Each row was made from one small tree. Brackets hold a mark, then the marks that hang from it, in alphabetical order. Every link used is in the known rows. Write each row's tree.
Known rows
(tinup vakef): [ -5   5  17  -5 -17   1  -9  -5  -1   0  -1   7  24   4   3 -10  10  -5
  11  -4   7  -2  16   1  -8   6 -21   7 -11 -15  -9   9]
(lela (dunom davum (vakef febusev)) suzel): [-23 -24 -15  21  31  38 -17  -5  25  -4 -29 -43  -5  -2  16  39  35 -17
  19   0 -30  27  63 -18  37 -11   7 -19 -26  18 -30  22]
(salo (febusev vakef) (lela (davum vemun) dunom suzel)): [-18 -18 -40  37 -36  54 -22  12  -7  13 -30  -1 -32  38  15  25 -29  21
  17 -10  25   6  40  14  12 -24 -12   0   8  44  41  -2]
(tinup (vakef (dunom (davum lela)) febusev vemun)): [-45  -1  19   0 -18  39 -22 -28  -8 -20 -20  -3  50   6  21   0   3   1
  25 -20 -11   7  30  -5   9 -14  13 -13 -48   9  21  50]
(vakef dunom lela vemun): [-14  14 -11 -19 -29   6 -22 -19 -25 -21  -2  16  22  23   8  -8 -15   8
  18 -22  10 -14  34  10   2  23  16 -28  -7  30  16   6]
(lela (dunom davum (suzel (vakef tinup vemun)))): [-18  12   6  -4  37  43 -14  10 -14 -13 -19 -31   4   1  38  -6  14  -3
  -1 -12 -24 -24  61  24   5  25  50 -34 -52  17  -4  51]
(lela suzel): [  4  -4  -4  20   6   6 -11  17   4   9   2 -23 -13   2 -11  16  -9  -9
   1  -6 -13  19  16  -6  12  11  -2  -1  22  20 -10   1]
(suzel (vakef febusev)): [-21 -17  18   8  33   2  -3 -41   8 -10  -5   5  21  -7  -3   7  15   7
   8 -12   7  30  12  -4  -6  -2  25   4 -12  -7 -18  14]
(davum dunom vemun): [ 24  18  -3  12 -14   4 -24  25  -3  13  -9  17  -6   5  33  13  -9   4
  18   9  12 -34 -10   8   9  22  14 -26 -13  -3  15  -2]
(lela (davum vakef vemun)): [ 13  11  -6  -1 -24   4 -10  25 -19  25   2  30 -16 -13  12  20 -16  -2
 -15 -19   3  -8  23  -2   5  -4 -13 -15 -37  12  37  32]
(dunom (lela (davum vemun)) suzel (vakef febusev)): [-19 -25 -47  36  28  -4 -37   5 -19  10 -13 -22  11  -8  16  -6  24  -8
  -1 -21  16  10  23 -23  40 -14  14 -30 -42 -19 -12  45]
(febusev salo (vakef tinup vemun)): [ -7  13  34   7  -9  70 -25 -13 -24  -3   3  -6  16  -5 -15  21  -2   4
  34  -6  23 -47  21  30 -12  16 -44  17 -23  -5   6  49]
(suzel (vakef vemun)): [ -5  15  27  -2  21  -2 -24 -16 -22  -8 -11  -2  17  -8  -6   3   0  16
  20  -8  -3   0  18  16  -8  25  27  -2 -11  -4 -14  19]
(lela davum dunom suzel): [ -6 -12 -36  23   3  28   6  29   2   6   4 -35 -25  20  12   1 -18 -12
   2 -26 -16  25  57   8  22  -1  13 -29   6  52  20 -13]
(tinup (vakef (dunom (davum lela)) (febusev salo) vemun)): [-44  -4  30  17 -20  56 -32 -42   1 -22 -13  -1  44  -2   4   7  13  -9
  42 -24  -7  -3  23   6   8 -11 -15  -8 -42   0  13  55]
(dunom (vakef vemun)): [ -6   7  12 -13   6   1 -27  -7 -27  -2 -19 -13  18  -6  -2   4  19  13
  19   4   4 -20  25  -2  15  12   6  -4 -25  -6 -26  30]
(lela dunom (suzel vakef)): [  7  -9  -6  15  26  15   0 -10  18  -4  -2 -28 -11  12  -3   0  -6  -9
  14 -12 -19  24  55   8   6  23  13 -12  14  29 -16 -14]
(lela davum (dunom suzel (vakef tinup vemun))): [-21  -4 -29 -16  14  43  -2  29 -43   2  -7 -40  13  18  43 -34   5  -2
  -9 -25   7 -39  80  17  19  14  39 -47 -60  40   7  48]
(suzel (vakef (dunom lela) tinup vemun)): [ -9  19   2  11  11   8   0 -12 -18 -21   2 -14  49   2   6 -20 -36   9
  15 -16  -1 -10  27 -18   3  31  18 -41 -24  23   8  19]
(febusev (vakef dunom tinup vemun)): [-14  10  14 -15 -22  51   6  -3 -21   4   5  -2  34   3  23  -2 -30  13
  24 -10  23 -41  41   7 -11  15 -13 -20 -35  24  27  36]
(tinup (vakef dunom febusev (lela davum) vemun)): [-52  -2   0  -8 -30  26 -23 -24 -28 -16   1  19  49  23  25 -10  -4   5
  24 -43  22  12  60   6   0   4  18 -31 -37  30  20  30]
(vakef (dunom suzel) lela vemun): [-13   8 -17 -16 -13   6 -34  -9 -29  -9   6   3  14  22  16 -29  -4  -1
   6 -30  16 -19  45  20   4  30  33 -32 -17  29  11  23]
(suzel (vakef (dunom davum) (febusev salo) lela vemun)): [-40  -3  25  17  15  35 -41 -62   1 -28 -18  13  27  -8  -6  34  28   5
  49 -33   6  16  36   7   1  13  11 -25 -28  -2 -11  40]
(vakef (lela dunom) vemun): [ -7  20 -15 -21 -13  20 -34 -19 -27 -37 -11   5   2  39   3  -8  -3   5
   8 -14  -8 -14  49  36   1  23  26  -6 -11  30   7   2]
(febusev salo (vakef (dunom lela suzel) vemun)): [ -1  -1   5  40   6  34 -43 -29   0   9  14 -22  12 -17 -11 -13   8 -10
  46 -16  27 -22  27  22   2  15 -45   0  -9 -18  11  25]
(davum dunom vakef): [ 34  20  25   3   2  -9  -8  11   5   9   8  19   5   5  11   4  10 -12
 -12  10  13  -3  24  -9   6   4  -4  13 -20   1  39   1]
(suzel (vakef (febusev (salo lela)) tinup vemun)): [-40  10  27  12   6  61 -26 -31 -18 -31 -17   5  41   0 -27   1 -15  12
  16 -12   4  -2  19  19  -2  11  17  -1 -32  19  -5  44]
(tinup (vakef febusev (lela davum dunom suzel) vemun)): [-43  -1  -9   5 -11  42 -43 -10 -31 -24  -9  -9  23  41   9   5  -3  -7
  15 -40  -5  26  86  26   8   9  27 -11 -21  45   4  27]
(suzel (vakef (lela davum dunom) tinup)): [-13   1 -20 -13   5  24  17 -11 -20 -31  -7   6  16  48   6  -8  -9   6
  -7 -36  16   7  58   0  -3  14  17 -34 -20  27  19   7]
(tinup (vakef vemun)): [-12  22  32  -8 -15  13 -30   0 -25  -5  -6   3  31  -1   6  -8   1   3
  20  -5  -3 -18  28  18  -9  18   1   7 -22  -2  -8  30]

Write each row's tree
[  4   4  -5  -1 -20  15 -49 -11  -6  -2  -2  37 -11  10  -9  46  -6 -15
 -16 -20  -7  15  42  -6  12  10  -8  14 -20  25   5  40]  (davum (vakef febusev (lela suzel)) vemun)
[ -2  -4  -4  -9  -3 -14   3 -46   5 -16  -2  24  20  22  -4  -8   3   8
  18 -27  23  18  30 -13  -8  21   1 -26   3   2   1 -11]  (suzel (vakef dunom lela))
[-30  -2 -19   2   5  42 -46 -21 -18 -36  -8 -15   4  39   0  14  -6  -6
   8 -24 -19  21  68  31  16  17  48  -1  -7  57  -9  15]  (vakef febusev (lela dunom suzel) vemun)
[-17  15  12  -4   4   4 -27 -30 -11 -23 -25  12  21   7   3  21  10  15
  33 -23  -1   8  38  -3   2  23  19 -36 -20  -2   3  23]  (suzel (vakef (dunom davum) lela vemun))
[ 19   7  18  49  23   7 -31 -23  22 -11  15   7  19  -6 -15  11  21 -31
   5   8  10  19  10 -17  19  -8 -25  25 -19 -12  31   5]  (davum (dunom lela) (vakef (febusev salo)))
[ -1  -3 -12  17 -27  30 -32  -7  14  12 -22  13  -8   9   6  59   2   4
  41 -17  13   5  40  -8   8   6 -44 -23  -2  -4  16  20]  (febusev (vakef (dunom (davum vemun)) (lela suzel)))
[-11  -6  13  18  48  -3 -22   2   6  10 -21 -16  -5 -19  12  14  43  -2
   1 -11  -8  14  21  -2   6   5  24 -16 -23 -31 -14  37]  (dunom davum (suzel vakef))
[-23  14   4  38 -11  59 -25  17 -21 -11 -19 -17   6   8 -44   9 -32   6
  18 -23   1   9  29  15  14   9  -9 -13   1  35  18  25]  (febusev (salo (lela davum (suzel (vakef tinup vemun)))))
[-16   9 -21   7 -15  38  -4   6  23 -20 -43   0  -5  16  -4  -2  -9   1
   4  14 -28  13  24   8  15 -21   1 -10 -14  10  30 -16]  (salo (lela (dunom davum)))
[-30 -19  22  14 -16  38  -2 -46  21   1  18  15  39 -13  12 -14  12 -19
  35 -22  19  -2  21   1  -9  -1 -35 -10 -23   3 -12  19]  (tinup (vakef dunom (febusev salo)))
[-49   5  17  18   6  63 -18 -17 -29 -25 -19   1  38   2 -23   2 -19  16
  15 -26  10   6  27  16   2   0  23 -14 -36  27  13  46]  (suzel (vakef (febusev (salo (lela davum))) tinup vemun))
[ -8  -6   3  -5 -14   5   1  -6   6  17  15   2  27  -2  31 -42   8 -16
   9 -21  18 -13  36   0  -6  15 -10 -23 -23   1   0  16]  (tinup (vakef (dunom suzel)))
[ -4  -2  10  24 -27  50 -24 -30  18  -1 -20  14   1   2 -50  10   3   4
  35   5  28   0   2  21  -5 -18 -73  37  11 -29  21  -4]  (febusev (salo lela) vakef)
[  3  -5  -8  40 -12  41 -52  -1  12   9 -33   5   6   5  -9  28  10  -2
  37  10  18 -11   9  -6  37   6 -15 -14 -15   1 -10  11]  (davum (dunom (vakef (febusev (salo (lela suzel))))) vemun)
[-21  -8  -9  38  21   3 -17 -33  24  -8 -19   7  24 -26  18  25   2   1
  31 -12 -10  25   6 -29  12  -2  11 -45 -30 -14  -3  21]  (suzel (vakef (dunom (davum vemun) lela) febusev))
[  5 -10 -17   0   0  -9 -27 -13  -7 -10 -20  -8   5  28 -27  22  29  -2
  12  -8  12  19  39 -24  25  12 -24   1  10  -5 -30   8]  (dunom (vakef (lela suzel)))
[-17  -5 -18   9 -35   7  -6   3  -5   1   5   6  21  32   4  -4  -8  -8
  20 -42  20  28  58 -16   8   9 -24 -31   4  27  19   0]  (tinup (vakef dunom (lela davum suzel)))
[ -5   7 -20  -1 -12  29 -36  24 -17  -8 -46  -3   2  15   3  67  18   2
  14  -7  -9 -17  33 -35  35  18 -21 -38 -33  -4 -25  59]  (dunom (davum vemun) (vakef (lela suzel) tinup))
[-18   3  17  20   7  52 -28  -6   4 -19  -8   7   1  -2 -20  67  23 -26
  -9 -18 -15  20  43 -19  17  -8 -29  11 -34  13   9  63]  (dunom (davum (vakef (febusev salo) (lela suzel) tinup)))
[ -9   7 -17   0 -40  15  15  14   5   8 -10  26   9   8 -13 -20 -34   1
 -15 -13  10  24  33 -16  11 -28 -19 -16 -22  32  70  -7]  (salo (lela (davum (vakef dunom))))
[ 15  -1   3 -12  -3  -4   6  -2   8  23  26  13   3 -13  21 -27   1 -23
 -25 -16  11  -7  44  -8   0   6  -9  -9 -33  18  27  21]  (davum (vakef (dunom suzel)))
[ -6  14  10  -8 -19  81 -33 -33 -22 -30  -5   4  13  35 -15  14   3   0
  34 -17  23 -44  55  44 -13  25 -40  12 -20  11  12  32]  (febusev salo (vakef (lela dunom) tinup vemun))
[-13  18  16  30  -7  56 -34  -1 -10 -17 -18 -11  11   5 -51   7 -26   3
  20  -8  -6  -2  20  15   9  21 -14   1   8  25  -2  22]  (febusev (salo (lela (suzel (vakef tinup vemun)))))
[-11   9 -10  32  46  -7 -59  14 -20  -8 -35 -49  14 -18   3  11  47  -3
  14   7 -19  -1  26 -19  42   3  11 -18 -38 -39 -21  54]  (dunom davum lela suzel (vakef vemun))
[ -1 -16 -16  39 -16  12 -39   5 -26  12 -11  14 -22  44  26  55  13  20
  25 -17  59   0  21  -4   9  -3  -7   3  16  12  26  10]  (salo (febusev (vakef (lela (davum dunom vemun) suzel))))
[-31  -4  -4  53  43  13 -60   1  -4 -19 -40 -55  21 -18 -14  53  29  -3
  29   5 -34  39  32 -35  52 -11   8 -10 -24 -11 -31  50]  (dunom davum (lela suzel) (vakef febusev vemun))
[-33  -2  25  17  10  46 -40 -29 -16 -13   3  -4  11 -20  -9  14   9  -4
  27 -11  -3 -10   7  31   0   2  14  10 -23  14 -16  39]  (vakef (febusev salo) vemun)
[ 17   1 -26  16 -27  17 -28   9  -9  -5 -13  -7 -16  30 -18  15 -33   0
  -1 -15 -19  -1  -7  -5  24   5  -4   2  14  19  18  18]  (davum (lela suzel) vemun)
[-22 -12  -5  20  38  21   4  22 -21   7   6 -13  24  16  40 -12   8   1
 -11 -26  34   8  35  -3  12   1  57 -36 -39  18  29  32]  (lela (davum (dunom (suzel (vakef febusev tinup)))))
